Each row was made from one small tree. The marks that hang from a mark follow it in brackets, in alphabetical order. Every link used is in the known rows. Write each row's tree.
Known rows
buzi[dadup[pibeg[niza]] mapup pudot[penav[dito]]]: [ -2   0 -14   9  11 -26 -15  -5 -21  12  -7   2  -8  13  -5   6  17   9
  11 -10 -17  25 -10 -20  -5   5   0]
mapup[buzi[dadup[pibeg]] gabi]: [-13   1  -6   1  12  -5  -8   8 -17  -7   1  -4 -24  -7  -3   3  -7  -3
  -4  -3   7  -2  -4  -1  -8 -13   2]
pudot[buzi[dadup[pibeg] mapup[gabi]] penav[dito]]: [ -2  11 -15   0  13 -29 -15  -4 -10   5 -14   6 -26   6   0   1   3  10
   7  -7  -7  11   0 -23  -8  -4   3]
mapup[buzi[dito[penav[dadup]] pudot] gabi]: [ -7   5 -16   4   8   3  -3   5 -17   3  -2  -3 -22 -11   2   9  -1   4
  -9  -4   3   0  -2   5 -15  -9  -1]
pudot[buzi[dito mapup]]: [  5  14  -8   3   8 -17  -5  -6   3   6  -1   5 -31   0  -1   5  -3   2
  11  -7  -5  14   6 -16 -11  -2 -10]
mapup[buzi gabi penav[dadup dito]]: [ -9   1  -5  -3  21  -6  -3   4  -9  -2  -7  -3 -25 -16   8   2  -1  -1
 -15   7   3  -2  -2  10  -2 -15  -3]
pudot[penav[dadup]]: [ -7  10   0 -11  15 -21  -7  -2  -1   5  -1  -7 -32   2  -2   9  14   7
  13   0   2   5  -3 -15  -8 -14  -6]
dadup[buzi pibeg[niza]]: [-23   8  12   3   8 -24 -12   2 -11  -6   7   5 -23   2 -13  -4  -2  -9
  16  -5 -10   6  -5 -16 -15 -12  -9]
mapup[buzi penav]: [ -4   7  -2  -7  11  -8  -5   2  -4   0  -3  -5 -31  -4   2  -1   4  -3
   2   2  -2   5   5   9  -1 -18 -10]
dadup[buzi[dito[penav]] pibeg[niza]]: [-24  12   7   4   5 -20 -12  -3 -10  -3  -1   5 -24   7  -7  -2   0  -3
  13 -11 -16   7   2 -14 -23  -8 -10]
dito[penav]: [-10  13  -6 -10   1 -14 -14  -3  -2   4   0   1 -44   1  -3   6   8   1
  12  -6  -7  12  -2  -8 -14  -8  -4]
bama[mapup[buzi[dito] gabi penav]]: [ -4   8   1  -1  13  -4  -5   0  -2   3   0  -7 -26  -5   8   5   7   1
  -9   2   5   4   3   5 -18  -5  -7]
pibeg[dadup pudot[buzi[mapup[gabi]]]]: [  0  15  -8  -7  15 -22 -15  -3  -5  10  -9   2  -7  -5   5   6   3  -7
  12  -8   7  16   2  -9 -18   1  -2]
bama[mapup[buzi gabi]]: [ -6   8   1  -2  12  -8  -8   3  -4   1   8  -8 -31 -14   0   7   2  -3
  -3   4  10   3  -5  -4 -17  -4  -1]
bama[mapup[buzi[dadup dito pudot[penav]] gabi]]: [ -1   6  -9   3  12  -5  -8   1 -14   8   4 -12 -16  -4   2  13   8   8
  -5  -2   2   8  -2  -4 -17   0  -1]
buzi[dadup[pibeg] dito mapup[gabi] pudot[penav]]: [  1   2 -16  10  10 -14  -7   0 -20  10 -10   1 -10  20   1   8  10  17
   0 -15  -4  16  -7 -14 -14   5   0]
buzi[mapup[gabi] pudot]: [  5   4 -12   5   8 -11  -6   6 -11  10   5   5 -25   0  -3   6   5   4
   3  -6   2  16 -13  -9  -8   0   0]
mapup[gabi]: [ -8   7  -3  -6   9  -8  -9   5  -5   1   7   0 -38  -5   0   3   0  -7
   3  -2   7  -2  -9  -4 -14 -12  -2]
gabi[mapup[buzi penav[dito]]]: [ -7   0  -8  -3  10 -13   0   3  -3   7  -4 -13 -27 -10   4  -3  -7  -1
   0   4  -8   5   4   5 -11  -6  -2]
penav[dadup[pibeg] dito]: [-16   0   1  -2  16 -26  -6  -2  -8  -1   1   1 -20  -8  -5   6  -8   1
   0   4  -3   8 -13 -15  -7  -4  -1]
buzi[pudot]: [ -1   5  -8  -2   3 -12  -8   3 -11   8  13   0 -23   0  -7   6   1   0
  11  -2  -6  13 -12  -7  -6  -8  -4]
bama[mapup[buzi[dito] gabi penav[dadup[pibeg]]]]: [-10   5   6   1  16  -8  -3   1  -4  -1  -4  -3 -16  -5   5   8   7   6
 -14   4   6   6   2   1 -18  -4  -7]
pibeg[niza[gabi] pudot]: [ -8   8  10  -8   3 -18 -25  -4 -11  10  -1  -3 -18  -6   3   0  12 -19
  17  -2  -7   7  -7  -3 -12  -9  -3]
pudot[buzi[dadup[pibeg[niza]] dito mapup] penav]: [ -1  12 -10   4   9 -25 -14 -10  -6   6 -13   3 -19  15   0   5  14   8
  15 -13 -13  15   9 -23 -13  -4 -10]
pibeg[pudot]: [ -6  10   2 -10   7 -18 -15   0  -7   5   3  -4 -20  -3  -3   0   0  -9
  15  -2   4   7  -8  -4 -14  -6  -4]
gabi[mapup[buzi[dadup]]]: [ -9  -1  -8   0   9  -9  -1   3  -6   6   5 -16 -24 -10  -4   8  -8   1
   5  -1  -4   9   3  -5 -13  -2  -1]
gabi[mapup[penav]]: [ -7   2  -2  -6   6 -14  -2   2   2   9  -1  -7 -29   2   1   1   3   1
   6   0  -8  10   2  -2 -15  -6  -7]

Write each row's tree
[ -3   2  -8   2  14  -7 -10   1 -13   6   2  -7 -14  -7   3   9   6   7
 -11   4  -5  14  -6   3  -8  -1  -1]  bama[mapup[buzi[dadup pudot] gabi penav[dito]]]
[  6  14  -7   1   9 -16  -5  -7   5   6  -6   7 -30   5   2   3   3   4
   8  -6  -9  17   9  -9  -9  -5 -14]  pudot[buzi[dito mapup[penav]]]
[ -7  13   7 -12   5 -22 -27  -5 -11  13  -8  -6 -20   0   6  -2  22 -15
  21  -3  -6   3  -4  -6 -13 -12  -2]  pibeg[niza[gabi] pudot[penav]]
[ -6   9   8   0  15 -16  -4  -4  -1   7   7  -1 -13   2  -3  14  11  13
   0   3  -9  23  -3  -8 -14   0 -14]  bama[mapup[penav[dadup[buzi[dito pudot]]]]]
[ -9   5   0  -4  18 -19  -4  -1  -6   5   3   2 -17  -2  -3   5   1   9
   1   4 -14  17  -7  -4   0 -10 -10]  mapup[penav[dadup[buzi[pudot]] dito]]
[ -4  13   2   4  16 -19  -1  -1  -2   5   6  -2 -34   2  -5   3  -8   4
  12  -8  -3  14   0 -13 -11   0 -11]  dadup[buzi[dito mapup]]
[-13  -5  -6   4  10 -14  -5   0 -10   5  -7 -10 -14  -5   2   0  -1  -2
  -1   0 -15   9   5   1 -12  -4  -3]  gabi[mapup[buzi[dadup[pibeg[niza]]] penav[dito]]]
[-21   4   6   0  20 -29  -4   0  -9  -4   4   1 -19  -9  -9   3 -16   4
   3   4  -7  10 -11 -17  -7  -5  -3]  penav[dadup[buzi pibeg] dito]
[ -2  -4 -12   9  12 -16 -10   2 -21   6  -8  10  -8  13  -1   5   5  13
  -6  -7 -12  26 -12  -7  -2   3   1]  buzi[dadup[pibeg] mapup[gabi penav[dito]] pudot]
[-18  13   1  -7  10 -17  -9  -2  -2   1   1   2 -35  -4  -9  12   4  10
  10  -4  -8  17  -2 -14 -12  -7  -6]  dito[penav[dadup[buzi]]]
[ -3   3  -1   0  16 -15  -5  -3  -7   7   3  -6 -12 -11   0  10   8   8
  -6   9  -6  18  -4  -1  -6  -1  -6]  bama[mapup[buzi[pudot] penav[dadup dito]]]
[-17   2  11  -3  -1 -20 -14   0  -8   3  -6   2 -23   4   0  -4   8 -10
   9  -2 -13   8  -3  -8 -14 -12  -4]  dadup[pibeg[niza[gabi[mapup[penav]]]]]
[ -8   8 -11  -2   8  -7 -11  -8  -6   7  -1  -7 -30   8   0  17   4   9
   6 -12 -13  16   1  -8 -15   0  -9]  buzi[dadup dito[penav]]
[-18  10   4   3   5 -25 -14   3 -18   1   3   6 -14   9 -13  -5   7  -1
  19  -7 -14   8  -7 -17 -14 -13  -6]  dadup[buzi[pudot[penav]] pibeg[niza]]
[ -5  15  -8  -6   4 -16 -19  -7  -8   6  -5   0 -13   2  -2   8   1   1
  13  -8  -9  14   3  -8 -17  -2  -7]  pibeg[pudot[buzi[dadup dito[penav]]]]
[ -3   0 -13   4   4  -7   3   4  -9  11   4 -15 -18 -10  -1   3 -10   1
   2  -1  -4   4   2  -1 -18  -1  -2]  gabi[mapup[buzi[dito pudot]]]
[ -8   8  -6   1  11  -3  -9  -2  -7   4   2 -10 -27  -7   3  14   5   5
  -6  -3   2   9   1  -4 -21   2  -2]  bama[mapup[buzi[dadup dito[penav]] gabi]]
[-10   2  -5   0  13  -1  -8   4 -17  -4 -12  -3  -9   4   8   0  -1   1
 -11  -5   2  -1   4  12 -12 -12  -5]  mapup[buzi[dadup[pibeg[pudot]] dito] gabi penav]
[ -6  12  -1   5  17 -15  -1   2  -3   4   5   0 -34   1  -2   2  -8   3
   6  -9   1   8  -2 -11 -15  -1  -8]  dadup[buzi[dito mapup[gabi]]]
[ -3   3  -8  -7   2 -19  -7   3 -11  17  -4 -15 -29 -12   6  -3  -7   1
   6   4  -7   5  -4  -4  -6  -8   9]  niza[gabi[mapup[buzi[pudot[penav[dito]]]]]]
[  0  14  -7   1  11 -22 -23 -11  -9  11 -12   0  -7   7   2   6  22  -5
  20 -11 -11  13   7 -14 -17   0 -12]  pibeg[niza pudot[buzi[dadup dito mapup] penav]]
[-11   4   1   1  12 -10 -10   3 -10  -1   5  -6 -21  -7  -4   9   2   2
  -5   1   5   8  -5  -8 -16  -2   1]  bama[mapup[buzi[dadup[pibeg]] gabi]]
[ -3   2 -20   1  13  -5  -9   7 -23   5   0  -9 -19  -8   1   6   0   4
  -4  -2   1   0  -7   1  -4 -11   5]  mapup[buzi[dadup pudot[penav[dito]]] gabi]
